What can hang from each mark:
Q810: Q492 Q841
Q56: Q88 Q841
Q492: Q628 Q641
Q99: Q88 Q492
Q278: Q43
Q641: Q88 Q492
Q88: Q56 Q278 Q641

Known rows, with every way that one mark hangs from another:
Q641[Q88[Q56[Q841] Q278] Q492[Q628]]: [ 0.251 -1.541  1.425  1.547 -0.464 -3.814 -1.166  4.044 -0.992  4.061
  2.729 -0.504 -2.106  0.865 -0.589 -2.188 -1.720 -3.549  2.700  1.637]
Q810[Q492]: [ 2.132 -1.951  6.261  1.747 -2.082  0.822 -3.128  7.333 -1.656 -4.733
 -2.768 -0.151 -1.825 -3.231 -1.986  0.112 -0.666 -3.341  0.585  3.467]
Q99[Q88[Q56[Q841] Q278 Q641[Q492]]]: [ 0.851 -3.017  1.185  1.351 -4.343 -0.387 -1.483  4.515  0.263  2.904
  1.696  3.852 -1.345 -1.243  0.497 -3.216 -1.743 -4.916  2.218  1.874]
Q810[Q492[Q628 Q641[Q88]] Q841]: [ 2.120 -1.972  4.992  0.521 -4.417 -2.478 -2.233  7.849 -1.472 -0.885
 -1.849 -2.431 -0.650 -3.256 -0.364  1.308 -1.931 -1.455  0.127  2.731]
Q492[Q628 Q641[Q88[Q278]]]: [ 2.681  1.133  2.207 -1.226 -4.444 -5.926 -0.821  6.605 -2.522 -0.803
  0.721 -0.100  0.041 -0.462 -2.109 -0.406  0.716 -2.261  2.842  3.507]
Q641[Q88[Q278] Q492]: [ 0.407 -0.683  4.261  1.247  1.419 -0.549 -2.162  3.147 -0.988 -0.927
  1.223  1.254 -1.517 -0.867 -1.437 -2.059  0.342 -3.760  3.253  3.612]
Q56[Q88[Q641[Q492]]]: [ 0.159 -1.173  2.408  2.270 -2.596 -3.712 -3.801  3.999 -0.261 -2.026
 -0.303  0.682 -2.370 -0.680 -1.943 -2.362 -0.658 -2.730  2.298  3.406]
Q56[Q841]: [ 2.168 -3.397  4.677  0.038 -4.124 -0.755 -3.572  6.381 -3.501 -1.307
 -1.701 -0.338 -3.589 -0.881  0.046  1.776 -1.213 -5.322  0.483  2.915]
Q810[Q492[Q628 Q641[Q88[Q278]]] Q841]: [ 1.845 -1.514  4.996 -0.752 -4.761 -1.805 -1.399  7.634 -1.713 -0.252
 -1.486 -2.059  0.090 -2.935 -0.978  0.007 -1.205 -1.618  0.800  3.133]
Q99[Q88[Q278] Q492[Q628 Q641]]: [ 3.537 -0.226  4.162  1.737 -1.866 -1.083 -2.363  8.036 -1.469  1.167
  2.642  1.885  0.422 -0.732 -1.553 -0.644  0.683 -2.981  4.280  3.276]
Q99[Q88[Q56 Q278] Q492[Q641]]: [ 2.904 -1.914  3.754  2.039 -2.376  1.126 -1.883  4.601  0.570  0.162
  1.790  3.543  0.495 -0.811 -0.875 -1.805 -1.188 -3.785  1.980  2.125]
Q641[Q88[Q56 Q278] Q492[Q628]]: [ 0.507 -0.203  1.382  2.396  0.667 -3.627 -0.708  3.288 -0.764  2.396
  1.948 -0.197 -0.614  0.415 -1.410 -2.732 -1.657 -3.452  3.535  2.254]
Q88[Q56[Q841] Q278[Q43] Q641[Q492]]: [-1.149 -3.301  1.152 -0.318 -4.994 -2.320 -1.614  2.239  0.539  3.643
  0.676  3.041 -3.299 -0.538  0.934 -3.437 -1.943 -6.422  0.958  1.220]
Q99[Q492[Q641]]: [ 2.911 -1.928  6.525  1.823 -1.344 -0.392 -4.825  5.887 -1.122 -2.967
 -1.200  1.158 -1.582 -1.511 -0.596  1.516  0.599 -2.935  2.066  2.892]
Q99[Q88[Q56] Q492[Q628 Q641]]: [ 3.670 -1.614  2.573  4.476 -1.966 -2.525 -2.846  6.746  0.004  1.397
  2.010  1.406 -0.239 -0.679 -0.174  0.310 -2.399 -3.024  2.232  1.455]
Q810[Q841]: [ 2.446 -2.868  5.381  1.041 -3.443  1.216 -2.896  4.236 -3.787 -1.866
 -4.533 -1.388 -0.427 -2.184  0.667  1.745 -3.202 -6.017  0.929  3.761]
Q641[Q88[Q278[Q43]] Q492[Q628]]: [ 0.283  0.393  2.621  1.794  1.339 -3.802 -1.470  3.985 -1.432  1.596
  2.697  0.032 -2.050 -0.075 -1.466 -1.649 -0.706 -4.861  3.412  3.465]
Q99[Q88]: [ 3.310 -1.465  3.555  2.907 -2.319  0.450 -2.320  5.948 -2.236 -2.763
 -0.454  1.886 -0.724 -1.999 -0.896  0.255 -2.115 -5.635  1.561  3.865]
Q88[Q56 Q278]: [ 1.802 -1.202  2.567 -0.183 -3.730  0.189 -0.076  2.552 -2.272 -1.291
 -2.224  1.073  0.603 -0.222 -1.916 -2.732 -2.159 -5.971  1.616  2.904]
Q88[Q56 Q278 Q641]: [ 0.625 -1.451  0.735 -0.720 -6.345 -1.579  0.079  2.630 -0.659 -0.151
 -2.592  2.813  0.619 -0.820 -1.685 -4.503 -1.429 -4.576  2.490  2.485]
Q810[Q492[Q628 Q641] Q841]: [ 2.703 -2.054  6.028  0.440 -5.043 -1.584 -3.059  8.737 -2.481 -1.182
 -2.996 -2.545 -0.475 -3.711  0.171  2.001 -1.546 -2.521  0.531  2.943]
Q492[Q641[Q88[Q56[Q841]]]]: [ 1.917 -2.371  2.436 -0.317 -5.355 -4.003 -2.079  4.026 -0.337 -2.010
 -0.196  1.078 -2.200 -0.886 -0.069  0.492 -1.692 -2.887 -0.916  1.684]
Q492[Q628 Q641[Q88[Q56 Q278[Q43]]]]: [ 1.997  0.596  0.530 -0.508 -4.928 -6.761  0.078  4.510 -1.266  0.378
  1.276  0.253 -0.465  0.124 -1.528 -1.069 -1.691 -3.754  1.046  2.321]

Rows:
[ 1.418 -2.856  2.560 -1.284 -5.191 -0.023 -0.558  3.510 -2.511  0.829
 -1.313  0.673 -1.209  0.358 -0.879 -1.983 -2.227 -6.002  0.648  2.220]
Q88[Q56[Q841] Q278]
[ 1.913 -2.353  3.974  1.040 -4.801 -2.768 -1.644  6.761 -0.790 -0.160
 -1.906 -2.355 -0.358 -2.833 -0.058  0.687 -3.175 -1.627 -0.505  1.957]
Q810[Q492[Q628 Q641[Q88[Q56]]] Q841]
[-0.416 -0.901  3.149 -0.159 -2.767 -1.532 -2.289  3.361 -0.612  0.088
 -0.262  3.315 -2.004 -1.867 -0.578 -3.013  0.559 -6.105  3.266  3.540]
Q88[Q278[Q43] Q641[Q492]]
[ 0.662  0.039  2.771  0.015 -2.883 -2.851 -2.172  5.968 -1.940  1.387
 -0.485  1.715 -0.399 -1.455 -1.183 -2.973  1.689 -3.703  5.695  3.649]
Q88[Q278 Q641[Q492[Q628]]]
[ 1.209 -1.843  2.045 -1.823 -5.690 -3.654 -0.742  2.953 -0.228 -0.998
  0.849  1.888 -2.047 -0.402 -0.526 -0.923 -1.589 -4.382 -1.046  2.093]
Q492[Q641[Q88[Q56[Q841] Q278[Q43]]]]
[ 0.178 -2.416  1.023 -0.461 -3.760 -2.089  0.460  1.631 -0.689  0.649
  0.838  1.112 -2.472  0.867 -1.530 -2.507 -3.554 -5.824 -0.863  2.138]
Q641[Q88[Q56[Q841] Q278[Q43]]]
[ 1.198 -0.308  3.097  3.671  1.762 -4.198 -3.006  5.351 -1.546  0.307
  1.436 -0.833 -2.208 -0.704 -0.802  0.083 -0.875 -2.994  3.570  3.041]
Q641[Q88 Q492[Q628]]
[-0.454  0.189  1.137  0.719 -3.176 -4.963 -1.942  3.867 -0.777  0.608
  1.488  0.640 -2.020  0.346 -2.814 -3.950 -0.549 -4.276  2.905  3.763]
Q56[Q88[Q278[Q43] Q641[Q492[Q628]]]]
[ 1.900 -0.706  2.390 -1.179 -4.805 -3.042 -0.661  3.125 -0.427 -2.560
 -0.327  1.907 -0.073 -0.893 -1.391 -1.443 -0.791 -3.086  0.440  2.581]
Q492[Q641[Q88[Q56 Q278]]]
[ 1.088 -0.907  2.849  2.522 -2.339 -4.170 -3.915  6.476 -1.479  0.238
 -1.153  0.948 -1.806 -2.124  0.068 -0.605  0.313 -3.390  4.487  2.936]
Q88[Q641[Q492[Q628]]]
[-0.103 -2.450  0.662 -0.117 -5.095 -3.640 -1.517  4.859 -0.785  4.929
  0.411  1.449 -1.718 -0.134  0.339 -3.408 -0.757 -4.046  3.412  1.307]
Q88[Q56[Q841] Q278 Q641[Q492[Q628]]]
[ 2.198 -1.314  2.445  0.402 -4.414 -3.848 -1.727  3.370 -0.226 -3.359
 -0.789  1.392 -0.966 -1.275 -0.622  0.066 -1.624 -2.895 -0.325  2.171]
Q492[Q641[Q88[Q56]]]
[ 2.300 -3.141  7.273  0.018 -4.865  1.021 -3.517  6.902 -1.554 -3.322
 -3.782 -1.041 -0.903 -4.406  0.506  1.785 -1.467 -3.015 -0.766  3.056]
Q810[Q492[Q641] Q841]
[ 0.225 -3.367  2.664  3.091  0.177 -2.232 -2.939  2.701  0.283  0.907
  1.378  0.403 -3.489 -0.309  0.680 -0.474 -2.797 -3.750  0.549  1.200]
Q641[Q88[Q56[Q841]] Q492]
[ 0.699 -0.447  2.642 -0.249 -2.042 -1.463 -0.076  2.506 -1.617 -2.113
  0.099  1.300 -1.410 -0.178 -2.709 -2.174 -1.549 -5.486  0.941  4.033]
Q641[Q88[Q278[Q43]]]
[ 0.126 -1.264  2.636  1.968  0.757 -1.042 -1.213  1.520  0.174  0.189
  1.148  1.324 -0.942 -0.292 -1.046 -2.939 -1.622 -4.015  2.224  2.393]
Q641[Q88[Q56 Q278] Q492]
[ 1.555 -4.504  2.023  4.127 -3.278 -0.061 -3.163  5.337  1.271  2.499
  1.110  3.206 -2.252 -0.703  0.325 -1.494 -2.924 -3.440  1.535  0.994]
Q99[Q88[Q56[Q841] Q641] Q492]
[ 2.384  0.585  0.865 -0.678 -4.975 -6.259 -0.081  5.276 -1.648  0.073
  0.677  0.040  0.384 -0.031 -1.849 -1.184 -0.860 -2.499  2.061  2.442]
Q492[Q628 Q641[Q88[Q56 Q278]]]
[ 2.768  0.082  0.887  0.953 -4.592 -7.137 -1.183  5.600 -1.317 -0.659
  0.201 -0.465 -0.522 -0.447 -1.031  0.326 -1.760 -2.259  1.291  2.027]
Q492[Q628 Q641[Q88[Q56]]]
[ 2.174 -0.404  0.870 -1.359 -5.863 -6.415 -0.418  5.844 -1.834  1.447
  1.237 -0.235 -0.818  0.340 -1.229 -0.750 -0.824 -2.538  1.368  2.034]
Q492[Q628 Q641[Q88[Q56[Q841] Q278]]]
[ 0.202 -3.101  0.687 -1.795 -7.764 -1.762 -0.493  3.678 -0.913  1.992
 -1.650  2.479 -1.255 -0.232 -0.621 -3.783 -1.458 -4.659  1.533  1.735]
Q88[Q56[Q841] Q278 Q641]
